Every row comes from one small tree of marks. The marks that hang from a mark follow it in brackets, in the order of their numbers. Every link used is in the known rows. Which tree was each row made from?
Known rows:
Q506{Q101}: [ 0.64  0.34 -0.19 -0.20  0.22 -0.09 -0.27 -1.41 -0.08 -0.02 -0.46  0.00
  0.34 -0.21  1.11  0.68  0.81 -0.21 -1.70 -0.62  0.03]
Q609{Q778{Q264 Q405}}: [-0.60  0.03  0.03  0.61  0.21  2.88  0.25  0.00  0.11  0.08  0.12  0.32
  0.07 -0.24 -0.13 -0.79 -0.74  0.15  1.05 -2.10  0.06]
Q778{Q264 Q405}: [-0.33  0.07  0.34  0.12 -0.08  1.49  0.04 -0.38  0.79  0.10  0.63  0.42
  0.33 -0.29  0.53 -0.75 -1.28  0.62 -0.05 -1.44 -0.03]
Q506{Q341 Q405{Q609{Q778}}}: [ 0.73  0.06 -0.53  0.99  1.05  2.18 -0.37  1.84  1.05 -0.24 -0.95 -0.96
  1.22 -0.69 -2.69 -0.89  1.23 -0.05  2.60 -1.06 -0.59]
Q405{Q341}: [ 0.22 -0.31  0.75 -1.34  0.38  3.14 -0.02  0.34  1.10  0.00 -0.01 -0.29
  0.33 -0.16 -0.87 -0.80  0.12 -0.20  0.58 -0.26 -0.10]
Q341{Q506}: [ 0.53  0.78  0.80 -0.29  0.44  0.14 -0.18  0.35 -0.04 -0.12  0.07  0.05
  0.73  0.14  0.01 -0.52 -0.08  0.75 -0.35 -1.84  0.03]
Q341{Q405{Q609} Q506}: [ 0.67  1.01  1.07  0.50  1.66  5.79 -0.37  1.46  1.11 -0.08 -0.31 -0.02
  1.42  0.00 -0.44 -1.70 -0.13  1.74  1.26 -1.80  0.35]
Q101{Q506{Q341} Q895}: [ 0.72  1.12 -0.39  1.24 -0.28 -0.82 -0.74 -0.48 -1.80 -0.24 -0.25 -1.07
  0.86  0.19 -0.99  0.73  1.08 -1.07 -2.74 -0.30  0.19]
Q101{Q895}: [-0.32  0.39 -0.39  0.26 -0.09 -0.03 -0.36 -0.40 -0.31 -0.10  0.82 -0.35
  0.04  0.27 -0.21  0.63  0.51  0.03 -2.14  0.38  0.22]
Q405{Q341{Q506} Q609{Q778}}: [ 0.30 -0.08  1.31 -0.43  1.22  6.93 -0.01  1.15  2.20  0.02 -0.63 -0.34
  1.00 -0.20 -2.00 -2.31  0.17  0.57  2.05 -2.38  0.00]
Q101{Q506{Q341{Q405}} Q895}: [ 0.82  1.34 -0.29  1.34  0.18  1.10 -0.83 -0.07 -1.73 -0.25 -0.30 -1.05
  1.10  0.16 -0.92  0.47  1.06 -0.74 -2.29 -0.23  0.35]
Q405{Q341 Q609{Q778}}: [-0.10 -0.63  0.71 -0.21  0.91  6.80  0.13  0.93  2.27  0.09 -0.70 -0.35
  0.53 -0.30 -2.01 -1.93  0.25  0.06  2.29 -1.08 -0.02]
Q506{Q101{Q895}}: [ 0.40  0.61 -0.49  0.00  0.19 -0.15 -0.53 -1.69 -0.33 -0.10  0.12 -0.23
  0.40 -0.02  0.97  1.13  1.14 -0.22 -3.16 -0.33  0.18]
Q778{Q264 Q405{Q341}}: [-0.15 -0.13  0.89 -0.79  0.18  3.65  0.03 -0.17  1.58  0.12  0.63  0.24
  0.55 -0.41 -0.09 -1.32 -1.21  0.50  0.41 -1.65 -0.09]
Q506{Q101 Q405}: [ 1.05  0.62 -0.55 -0.53  0.80 -0.33 -0.57 -0.01 -0.17 -0.01 -0.78 -0.52
  0.80 -0.92  0.48  1.10  1.51 -0.03 -0.91 -0.61 -0.18]
Q405{Q609{Q778}}: [-0.32 -0.34 -0.03  1.13  0.53  3.65  0.16  0.60  1.14  0.10 -0.68 -0.09
  0.18 -0.14 -1.14 -1.12  0.11  0.28  1.72 -0.82  0.08]
Q778{Q264}: [-0.10 -0.12  0.28  0.40 -0.64 -1.36  0.13 -0.31  0.62 -0.06  0.23  0.30
  0.47 -0.46  0.00 -0.21 -0.76 -0.22 -0.09 -0.80 -0.02]
Q341{Q405{Q609{Q778}} Q506}: [ 0.48  1.02  0.90  0.75  1.79  6.72 -0.26  1.60  0.86 -0.08 -0.45 -0.02
  1.37 -0.01 -0.66 -1.82 -0.04  1.60  1.77 -2.34  0.41]
Q506{Q405{Q341 Q609}}: [ 0.56 -0.17  0.24 -0.73  1.07  3.70 -0.33  1.94  1.71  0.10 -0.65 -0.79
  0.88 -0.91 -1.83 -0.80  0.82  0.37  1.87 -0.22 -0.28]
Q341{Q405{Q609{Q778}} Q506{Q101}}: [ 0.88  1.25  0.80  0.62  1.93  6.62 -0.44  0.59  0.80 -0.10 -0.78  0.00
  1.60 -0.17  0.13 -1.34  0.51  1.43  0.57 -2.75  0.44]
Q506{Q101{Q895} Q341 Q405{Q609}}: [ 1.31  0.65 -0.89  0.70  1.11  1.17 -0.98  0.03  0.93 -0.32 -0.67 -1.22
  1.69 -0.69 -1.46  0.37  2.34 -0.12 -1.08 -0.81 -0.44]
Q506{Q101{Q895} Q341{Q405{Q609}}}: [ 0.98  0.76 -0.44  1.06  1.14  3.58 -0.80 -0.88  0.78 -0.39 -0.31 -0.66
  1.56  0.01 -0.56 -0.20  1.56  0.08 -1.43 -0.75 -0.01]
Q341{Q506{Q101 Q405{Q609{Q778}}}}: [ 1.10  1.07  0.42 -0.11  1.27  1.77 -0.48  0.64  0.44 -0.07 -0.80 -0.35
  1.36 -0.59 -0.23 -0.32  1.06  0.83 -0.19 -2.67 -0.06]

Which tree is each row?
[ 0.90  0.06 -0.43  0.72  0.92  1.27 -0.46  1.71  1.26 -0.23 -0.78 -0.98
  1.29 -0.68 -2.45 -0.72  1.18  0.09  2.13 -0.49 -0.64]
Q506{Q341 Q405{Q609}}
[ 0.80  1.01 -0.07  0.37  0.40  1.89 -0.86  0.85 -0.76  0.05 -0.60 -1.34
  0.98 -0.52 -1.40  0.50  1.35 -0.53 -1.88 -0.12  0.29]
Q101{Q506{Q405{Q341 Q609}} Q895}
[-0.36 -0.41  0.10  1.32  0.25  3.03  0.20  0.45  1.47  0.07 -0.56  0.07
  0.43 -0.35 -1.14 -1.23 -0.25  0.16  1.67 -1.21  0.05]
Q405{Q609{Q778{Q264}}}
[ 0.96  0.45 -0.24 -0.73  1.26  3.53 -0.83  0.22  1.39 -0.01 -0.53 -1.02
  1.27 -0.93 -0.83  0.31  1.97  0.14 -1.33 -0.54 -0.09]
Q506{Q101{Q895} Q405{Q341 Q609}}
[ 0.43  0.97  1.02  0.90  1.56  6.27 -0.23  1.51  1.09 -0.11 -0.36  0.09
  1.52 -0.17 -0.66 -1.89 -0.30  1.54  1.73 -2.61  0.40]
Q341{Q405{Q609{Q778{Q264}}} Q506}
[-0.04  0.39  0.39 -0.49  1.08  5.39  0.01  0.01  0.15  0.07 -0.18 -0.03
  0.32 -0.02 -0.16 -0.98  0.12  0.37  0.68 -2.52  0.06]
Q609{Q778{Q405{Q341{Q506{Q101}}}}}
[ 0.79  0.83  0.62 -0.14  1.01  1.26 -0.38  1.52  0.64 -0.05 -0.37 -0.35
  1.17 -0.43 -0.84 -0.70  0.43  1.06  0.64 -1.87 -0.12]
Q341{Q506{Q405{Q609}}}
[ 1.02  1.15 -0.57  1.37  0.27  0.22 -0.94  0.67 -1.12 -0.18 -0.71 -1.45
  1.27 -0.37 -1.82  0.54  1.60 -0.72 -1.74 -0.32  0.04]
Q101{Q506{Q341 Q405{Q609}} Q895}
[ 0.82  1.25  0.48 -0.30  0.58  0.07 -0.53 -0.84 -0.25 -0.17  0.17 -0.11
  0.99  0.13  0.70  0.27  0.73  0.60 -2.60 -2.09  0.16]
Q341{Q506{Q101{Q895}}}
[ 0.96  0.62  0.21  0.26  0.56  2.57 -0.43  1.34 -0.65  0.14 -1.52 -0.98
  0.88 -0.81 -1.36 -0.24  0.93 -0.63  0.63 -0.88  0.10]
Q101{Q506{Q405{Q341 Q609{Q778}}}}
[ 0.78  1.24 -0.25  1.63  0.31  1.95 -0.84  0.06 -1.22 -0.21 -0.44 -1.08
  1.16  0.13 -1.17  0.14  1.08 -0.57 -1.95 -0.27  0.35]
Q101{Q506{Q341{Q405{Q609}}} Q895}
[ 0.98  1.65  0.64 -0.04  1.55  3.97 -0.72 -0.01 -0.17 -0.23  0.11 -0.12
  1.50  0.08  0.84 -0.25  0.68  1.26 -1.66 -1.98  0.49]
Q341{Q405 Q506{Q101{Q895}}}
[ 0.54 -0.05  1.44 -0.77  1.05  5.61 -0.16  0.97  2.55  0.03 -0.42 -0.35
  1.10 -0.19 -1.67 -2.11  0.07  0.76  1.30 -1.62 -0.06]
Q405{Q341{Q506} Q609}
[ 0.18  0.15  1.07 -0.80  1.33  6.74 -0.19  0.56  1.95  0.19  0.09 -0.12
  0.61  0.02 -0.64 -2.01 -0.50  1.38  1.02 -1.74 -0.06]
Q778{Q405{Q341{Q506} Q609}}
[-0.13 -0.69  0.84 -0.01  0.59  6.17  0.18  0.76  2.54  0.06 -0.58 -0.23
  0.75 -0.52 -2.02 -2.04 -0.11 -0.07  2.25 -1.46 -0.04]
Q405{Q341 Q609{Q778{Q264}}}
[-0.35 -0.15  0.44  0.67  0.21  3.19  0.04 -0.09  1.85  0.19  0.30  0.37
  0.50 -0.39 -0.04 -1.39 -1.29  0.96  0.69 -1.46 -0.03]
Q778{Q264 Q405{Q609}}
[-0.23  0.26  0.46 -0.43  0.98  5.41  0.10  0.46  0.21  0.07 -0.02 -0.03
  0.17  0.04 -0.56 -1.22 -0.17  0.45  1.29 -2.32  0.04]
Q609{Q778{Q405{Q341{Q506}}}}
[ 1.32  0.38 -0.71  0.80  1.31  2.02 -0.62  0.44  0.91 -0.27 -1.40 -0.97
  1.57 -0.92 -1.58 -0.20  2.05 -0.28  0.91 -1.65 -0.55]
Q506{Q101 Q341 Q405{Q609{Q778}}}
[ 0.93  0.40  1.23 -1.65  0.80  3.15 -0.27 -0.12  1.00 -0.09 -0.17 -0.24
  1.00 -0.17 -0.31 -0.86  0.45  0.20 -0.52 -1.84 -0.05]
Q405{Q341{Q506{Q101}}}
[ 0.68  0.83  0.51  0.03  1.14  1.88 -0.30  1.60  0.49 -0.04 -0.47 -0.37
  1.12 -0.43 -1.00 -0.78  0.49  0.99  1.01 -2.23 -0.09]
Q341{Q506{Q405{Q609{Q778}}}}
[ 1.12  0.79  0.24 -0.30  0.31  0.73 -0.48  1.01 -1.17  0.10 -1.19 -0.94
  0.80 -0.74 -0.82  0.34  0.85 -0.77 -0.21 -0.50  0.07]
Q101{Q506{Q405{Q341}}}
[ 0.67 -0.01 -0.45  1.12  0.83  1.71 -0.31  1.74  1.27 -0.25 -0.86 -0.86
  1.38 -0.85 -2.67 -0.95  1.00 -0.12  2.58 -1.34 -0.60]
Q506{Q341 Q405{Q609{Q778{Q264}}}}
[ 0.39  0.28  1.06 -0.88  1.40  6.67 -0.27  0.10  1.91  0.19 -0.07 -0.13
  0.72 -0.05 -0.27 -1.80 -0.22  1.33  0.41 -1.96 -0.04]
Q778{Q405{Q341{Q506{Q101}} Q609}}
[ 1.11  0.96  0.11  1.07  0.29  1.11 -0.48  0.32 -1.40 -0.16 -1.10 -0.72
  1.03 -0.13 -0.73 -0.16  0.59 -0.75 -0.16 -0.64  0.13]
Q101{Q506{Q341{Q405}}}
[ 1.19  0.49 -0.17  0.87  1.20  3.55 -0.54 -0.60  1.00 -0.31 -0.88 -0.42
  1.52 -0.18 -0.42 -0.62  1.23  0.07  0.08 -1.04 -0.15]
Q506{Q101 Q341{Q405{Q609}}}
[ 0.79  0.56  1.11 -1.54  0.77  3.13 -0.40 -0.28  0.91 -0.13  0.12 -0.37
  1.02 -0.09 -0.38 -0.62  0.64  0.20 -1.23 -1.70  0.01]
Q405{Q341{Q506{Q101{Q895}}}}
[-0.06  0.16  0.20  1.18  1.11  6.08 -0.06  1.18  1.13  0.01 -0.45  0.06
  0.80 -0.30 -0.67 -1.37 -0.23  0.78  2.10 -0.77  0.37]
Q341{Q405{Q609{Q778{Q264}}}}
[ 0.69  1.32 -0.54  0.63  0.03 -0.77 -0.83  0.49 -2.05  0.00 -0.37 -1.15
  0.68 -0.38 -0.56  1.36  1.31 -0.65 -2.63  0.03  0.34]
Q101{Q506{Q405} Q895}
